What can hang from each mark:
K: E
F: C K
C: E F
B: E
E: A B C Y
U: E
Y: F
A: E F

Every row comes from one small tree of marks. The marks that hang from a mark follow it in brackets, in alphabetical order. Every link used is in the known rows. Which tree was each row made from?
Known rows:
A(E(B Y) F(C K)): |  12.3 | -10.1 | -15.2 |  10.7 |  -4.0 |  25.4 |  20.6 |   8.3 |  25.4 |  17.4 |  13.3 | -35.5 |  -6.5 | -10.3 | -23.2 |  -9.2 |   0.1 |  -2.0 | -17.7 |  33.9 |
K(E(A B C(F))): |  57.8 |   3.7 | -17.4 | -22.3 |  29.6 |   8.7 |  38.7 |  42.2 |  43.6 |  -3.2 | -20.4 | -36.6 |  38.9 |  -5.7 | -28.2 |   3.0 | -32.0 |  -4.2 |  -0.3 |  16.0 |
E(Y): |  33.5 |   6.8 | -19.3 |  -9.2 |  19.0 |  12.3 |  15.4 |  25.7 |  23.7 |   5.4 | -17.0 | -31.7 |  13.1 | -28.4 |   1.2 |   7.0 | -12.2 | -10.1 | -24.2 |   3.2 |
A(E(C Y)): |  44.8 |  11.1 | -28.3 | -12.0 |  16.6 |   5.9 |  20.8 |  27.0 |  40.0 |  10.0 |  -2.9 | -43.4 |  14.9 |  -3.9 |  -9.5 |   7.5 | -12.3 | -19.8 |  -4.4 |  21.8 |
B(E(C)): |  58.2 |  20.1 | -25.7 |   4.8 |  29.4 |   5.5 |  28.6 |  19.2 |  38.6 |   7.5 |  -3.7 | -22.9 |  12.0 |  -6.1 | -16.8 |  -2.8 |  -9.3 | -17.6 |  -9.8 |   2.8 |
F(C K): |  17.0 |  21.7 | -13.7 |  30.8 |  12.1 |  28.9 |  11.7 |  -3.6 |  12.0 |   6.8 |  13.3 | -29.0 |  11.4 | -32.0 |  11.9 | -12.9 |   0.5 |  -6.9 | -30.1 | -11.8 |
F(C K(E(A B Y))): |  26.0 |   4.5 |  -4.7 |   9.9 |   6.7 |  28.4 |  23.8 |  24.9 |  21.2 |  -0.8 | -10.3 | -20.6 |  15.7 | -29.7 |  -9.7 | -18.5 | -17.3 |   9.6 |  -8.7 |  16.4 |
K(E(B C)): |  56.4 |   2.8 | -29.8 | -11.2 |  40.0 |   2.0 |  35.3 |  22.2 |  35.5 |   0.1 |  -8.7 | -43.3 |  40.4 |  -6.5 | -35.1 |   8.9 | -35.6 | -15.6 |   0.7 |   9.0 |
F(C(E(A B Y)) K): |  17.3 |  12.3 |  10.6 |  -0.3 | -12.8 |  18.8 |  12.1 |  19.9 |  18.8 |   2.4 |  -8.7 | -12.9 |  16.4 | -25.1 |   0.3 | -27.5 |  -5.0 |  20.0 | -26.2 |   8.2 |
F(K(E)): |  35.6 |  23.6 | -34.2 |  18.5 |  31.1 |  21.4 |  30.3 |  13.4 |  24.1 |  14.2 |   8.1 | -47.0 |  22.9 | -20.0 |   8.3 |  -1.6 | -23.5 |  -6.5 | -16.4 | -13.3 |
E(A B C): |  52.7 |  -0.3 |  -1.2 | -35.7 |  17.8 |  -2.9 |  26.0 |  22.7 |  37.0 |  -5.2 | -22.0 | -35.9 |  33.6 | -15.0 | -26.6 |   1.5 | -17.8 | -11.8 |  17.8 |  24.9 |
C(E(A B Y) F(K)): |  28.9 |   8.7 |   6.1 | -23.5 | -12.3 |  17.9 |  16.4 |  45.5 |  27.2 |   9.3 | -23.1 | -29.9 |  29.6 | -19.6 |   3.5 | -22.7 | -10.1 |  26.5 | -36.7 |   1.1 |
Y(F): |  39.3 |  25.2 | -21.8 |   9.5 |  24.7 |   6.1 |  25.7 |   2.9 |  40.4 |   5.0 |  -6.6 | -33.5 |  12.3 | -25.2 |  -0.2 |  22.9 | -14.4 |  -0.4 | -30.6 | -16.2 |
C(E(A) F(K)): |  30.8 |  30.2 |  -7.5 |  -3.7 |   0.5 |  20.5 |  22.2 |  31.1 |  32.0 |  14.2 |  -1.6 | -32.0 |  22.4 | -12.5 |  24.3 | -17.0 |  -6.8 |  18.4 | -39.8 | -14.7 |
F(C(E)): |  26.2 |  27.5 | -14.7 |  15.7 |  13.9 |  12.7 |  18.4 |   5.8 |  25.6 |   2.1 |  13.0 | -10.6 |  14.1 | -13.4 |   3.1 |  -1.1 |  -7.8 |   2.2 | -43.9 |  -9.5 |
Y(F(C K(E(B)))): |  28.6 |  21.4 | -17.2 |  35.1 |  17.5 |  20.5 |  28.6 |  -2.7 |  30.3 |   3.4 |   3.2 | -28.9 |  16.8 | -27.5 | -13.8 |   1.9 | -19.8 |  11.5 | -29.9 | -13.8 |
A(E): |  41.0 |  24.6 | -32.1 |  -0.4 |  22.8 |   9.8 |  29.2 |  11.8 |  41.6 |  10.2 |  19.0 | -43.2 |  15.6 |  -7.0 |   2.1 |  17.4 | -14.6 |  -9.1 | -11.0 |   8.6 |
U(E(A(F) B Y)): |  47.9 |  -9.9 | -16.8 | -34.7 |   4.7 |  -2.5 |  24.5 |  34.4 |  29.4 |  12.6 | -19.8 | -29.6 |  12.6 | -10.0 |  -9.9 |  -4.8 | -14.6 |   5.4 |   8.7 |  35.4 |
E(C(F) Y): |  41.3 |   1.7 | -20.8 | -13.7 |  17.6 |  14.8 |  11.1 |  39.5 |  26.2 |   5.3 | -27.4 | -36.8 |  22.5 | -18.7 |  -6.3 |  -1.7 |  -7.3 | -20.2 | -32.2 |   1.8 |
K(E(A C)): |  58.7 |  16.7 | -27.1 | -10.6 |  36.5 |   5.8 |  38.8 |  31.3 |  43.9 |   0.7 | -10.4 | -33.2 |  23.7 |  -4.4 |  -9.9 |   7.0 | -30.4 | -16.9 |   9.0 |  13.3 |
K(E(Y)): |  42.7 |  10.2 | -34.2 |  -0.2 |  32.6 |  15.1 |  29.8 |  34.0 |  31.4 |   5.6 | -12.6 | -31.7 |  18.1 | -17.9 |  -5.4 |  11.2 | -30.0 |  -8.0 | -21.3 |   3.3 |

Write each row's tree:
|  16.7 | -11.5 | -21.5 |  20.2 |  13.7 |  28.3 |  25.3 |  11.5 |  18.6 |  13.4 |   0.8 | -29.2 |  -1.4 | -16.6 | -23.4 | -10.0 | -13.7 |  -6.0 | -25.3 |  16.8 |	A(F(C K(E(B Y))))
|  46.3 |  20.2 | -24.3 |   2.8 |  26.1 |  15.4 |  31.8 |  23.3 |  33.1 |   9.8 |  -4.6 | -44.9 |  23.7 | -12.8 |   3.6 | -10.4 | -23.3 | -11.8 |   6.6 |   3.7 |	F(K(E(A C)))
|  45.3 | -16.0 |  -6.5 | -35.1 |  17.8 |  -2.0 |  31.5 |  18.4 |  38.7 |   2.8 | -17.7 | -37.0 |  14.7 |  -3.5 | -37.1 |   4.0 | -13.8 | -17.3 |  16.6 |  36.0 |	E(A(F) B C)
|  34.5 |  14.1 | -14.1 | -15.9 |  12.7 |   2.8 |  33.5 |  20.3 |  42.1 |  13.3 |   1.3 | -20.4 |   0.9 |   3.2 |   1.5 |   5.0 | -12.3 |   3.2 | -21.1 |  10.4 |	C(E(A(F)))
|  57.5 |   8.4 | -31.2 | -20.6 |  18.6 |  -6.2 |  27.6 |  22.1 |  35.5 |  16.9 |  -3.9 | -35.7 |  10.5 |   5.3 |   1.3 |  -3.9 | -10.2 | -16.4 |  16.5 |  24.6 |	U(E(A(F) C))
|  19.5 |  -8.0 |   1.9 |  -2.6 |   3.2 |  19.3 |  25.4 |   5.2 |  24.5 |   5.8 |  -0.7 | -26.3 |   2.7 | -20.5 | -18.3 | -11.7 |  -4.1 |   1.7 |  -3.8 |  26.1 |	E(A(F(C K)) B)
|  51.8 |  11.9 | -33.4 |   3.1 |  32.1 |   6.1 |  31.3 |  28.5 |  42.9 |   5.5 | -23.0 | -33.9 |  16.3 | -12.4 | -18.5 |  14.5 | -29.5 | -12.0 | -18.5 |  -0.2 |	K(E(C Y(F)))
|  52.0 |  -1.7 | -20.5 | -24.5 |   8.3 |  -4.5 |  25.3 |  18.7 |  26.9 |  18.4 |  -6.6 | -46.1 |  23.9 |  -1.4 | -10.9 | -19.0 | -11.4 |  -6.3 |  23.6 |  27.5 |	U(E(A(F(K)) B C))
|  25.5 |  -1.4 | -25.7 |   0.4 |  10.5 |  14.3 |  31.6 |   2.8 |  34.0 |  23.7 |  20.9 | -56.6 |   6.7 |  -1.9 | -19.2 |   3.0 |  -9.9 |  -5.4 |  -4.9 |  23.5 |	A(E(B) F(K))
|  53.2 |  16.7 | -22.0 | -22.8 |   8.9 |   1.0 |  19.0 |  38.3 |  27.9 |   9.6 | -16.7 | -26.1 |  17.3 | -18.4 |  20.2 |  -5.5 | -13.4 |   4.2 |   3.2 |  16.4 |	U(E(A Y))
|  22.4 | -11.0 | -21.3 |  -7.4 |   1.6 |  17.3 |  25.2 |  15.8 |  30.8 |  22.7 |   5.4 | -52.2 |   1.2 |  -7.4 | -20.7 |  -2.2 |  -8.3 |  -3.7 |  -8.3 |  31.2 |	A(E(B Y) F(K))
|  27.2 | -11.1 |   0.2 | -12.8 |  10.6 |  11.6 |  29.3 |   9.9 |  32.4 |  -0.8 |  -5.8 | -16.9 |   2.5 | -15.3 | -27.6 |   3.0 |  -8.2 |  -2.0 |  -3.9 |  32.1 |	E(A(F(C)) B)
|  39.9 |  12.9 | -16.0 |   7.3 |  13.4 |  18.1 |  35.6 |  18.3 |  39.4 |  18.8 |   1.8 | -20.3 | -14.1 |  -8.2 |  -1.9 | -10.8 |  -2.4 |  -0.7 |  -5.5 |  14.0 |	B(E(A(F(K))))
|  53.4 |  15.3 | -38.4 |   3.3 |  40.6 |  15.3 |  33.4 |  33.1 |  36.9 |   6.3 |  -6.4 | -41.9 |  30.8 |  -3.4 | -11.5 |   8.4 | -27.9 | -19.1 | -23.7 |  -5.8 |	K(E(C(F)))
|  23.9 |   6.9 |  -7.9 | -14.0 |  -2.4 |  11.6 |  22.0 |  28.7 |  31.8 |  19.1 |  -9.9 | -24.2 |  -4.1 |  -7.9 |  10.2 | -13.3 |  -6.6 |   7.8 | -23.6 |  12.3 |	C(E(A(F(K)) Y))
|  28.3 |   4.4 |  -7.2 |  14.9 |  -1.0 |  27.9 |  24.7 |  25.3 |  31.5 |  14.1 |  -7.4 |  -2.1 | -26.3 | -15.3 |  -5.2 | -22.5 |   6.0 |   2.4 | -16.2 |  24.9 |	B(E(A(F(C K)) Y))
|  50.3 |  21.4 |  -7.9 |  -0.5 |   8.2 |   9.4 |  31.5 |  32.9 |  50.6 |   4.3 | -25.4 |  -3.8 |  -8.6 | -20.7 |  -5.5 |   3.5 |  -8.1 |  12.8 | -16.0 |   9.1 |	B(E(A Y(F)))
|  62.1 |   9.3 | -29.8 | -21.4 |  21.8 | -11.1 |  20.2 |  18.3 |  24.1 |   7.4 |  -5.5 | -44.9 |  44.5 |  -7.2 | -15.1 |  -4.4 | -19.5 | -10.6 |   9.5 |  10.3 |	U(E(B C))
|  52.1 |  -6.3 | -25.6 | -18.0 |  31.3 |   4.9 |  29.3 |  34.8 |  31.5 |  -0.6 | -24.6 | -37.7 |  35.4 | -12.2 | -35.7 |   3.9 | -33.9 | -14.3 |  -2.9 |  17.3 |	K(E(B C Y))
|  53.9 |  -1.0 | -27.3 | -27.6 |  11.0 |  -3.9 |  21.2 |  36.0 |  32.0 |  17.5 | -19.0 | -31.1 |   4.7 |  -0.8 |   0.5 |  -8.2 |  -9.1 | -14.8 |  12.0 |  32.3 |	U(E(A(F) C Y))
|  32.8 |  15.7 |   8.0 | -19.3 |  -9.4 |   2.7 |  21.4 |  26.6 |  38.5 |   5.6 | -24.8 | -24.1 |  19.2 | -21.6 |  -4.9 |  -7.9 | -15.5 |  29.6 | -23.4 |   1.5 |	C(E(A B Y(F(K))))
|  23.5 |  28.4 |   6.1 |  15.9 |  -5.8 |  12.4 |  22.0 |   0.1 |  35.0 |   2.8 |  -0.8 | -16.6 |  13.0 | -23.2 |  -2.6 |  -9.0 |  -7.1 |  26.4 | -31.8 |  -9.7 |	Y(F(C(E(A B)) K))
|  20.4 |  -1.5 | -13.6 |   4.7 |  12.1 |   8.8 |  25.5 |   2.1 |  27.4 |   8.5 |  10.9 | -15.8 |   2.9 |  -2.7 | -25.5 |   2.0 |  -8.2 |   0.4 | -37.0 |  11.4 |	A(F(C(E(B))))
|  46.0 |  25.9 | -17.7 |  -4.8 |  -0.4 |   4.8 |  18.4 |  26.8 |  31.3 |  15.5 | -18.2 | -31.0 |  11.7 | -25.3 |  26.3 |  -9.9 |  -9.1 |  15.9 |  -4.7 |   1.9 |	U(E(A Y(F(K))))
|  48.8 | -10.8 | -15.3 | -31.2 |   0.5 |  -2.1 |  18.8 |  32.5 |  23.2 |  17.9 | -21.5 | -41.6 |  18.0 |  -6.5 | -11.3 | -23.3 |  -9.6 |  -5.1 |  20.2 |  35.5 |	U(E(A(F(K)) B C Y))
|  54.8 |  -6.1 | -14.5 | -28.9 |  20.7 |  11.6 |  32.3 |  54.8 |  39.7 |  -2.8 | -36.3 | -31.7 |  33.5 | -11.1 | -28.9 |  -1.6 | -30.3 |  -3.7 |  -4.3 |  24.1 |	K(E(A B C(F) Y))
|  36.7 |   4.0 | -11.7 |   0.6 |   4.2 |  20.8 |  28.8 |  32.0 |  36.2 |  18.2 | -13.3 | -14.7 | -20.1 | -13.3 |  -3.4 | -16.2 |  -0.2 |   0.9 |  -8.9 |  22.8 |	B(E(A(F(K)) Y))
|  26.4 |  -5.7 |   1.7 | -26.6 |  -6.5 |   7.2 |  23.3 |  29.5 |  30.4 |  14.3 | -16.1 | -26.5 |   8.5 |  -9.1 | -11.7 | -15.1 | -11.5 |  15.0 | -16.3 |  21.1 |	C(E(A(F(K)) B Y))
|  51.0 |  20.4 |  -5.7 |   3.7 |   3.3 |  11.2 |  24.7 |  30.3 |  46.2 |   9.5 | -27.1 | -16.4 |  -4.0 | -17.2 |  -6.1 | -14.9 |  -3.6 |   2.5 |  -5.1 |   8.8 |	B(E(A C Y(F(K))))
|  45.6 |  17.7 | -26.4 |  -3.3 |  13.2 |   3.7 |  23.7 |  20.3 |  49.9 |   9.7 |  -8.2 | -41.4 |   9.0 |  -5.6 | -12.2 |  16.4 | -11.8 | -11.2 | -12.8 |  12.6 |	A(E(C Y(F)))
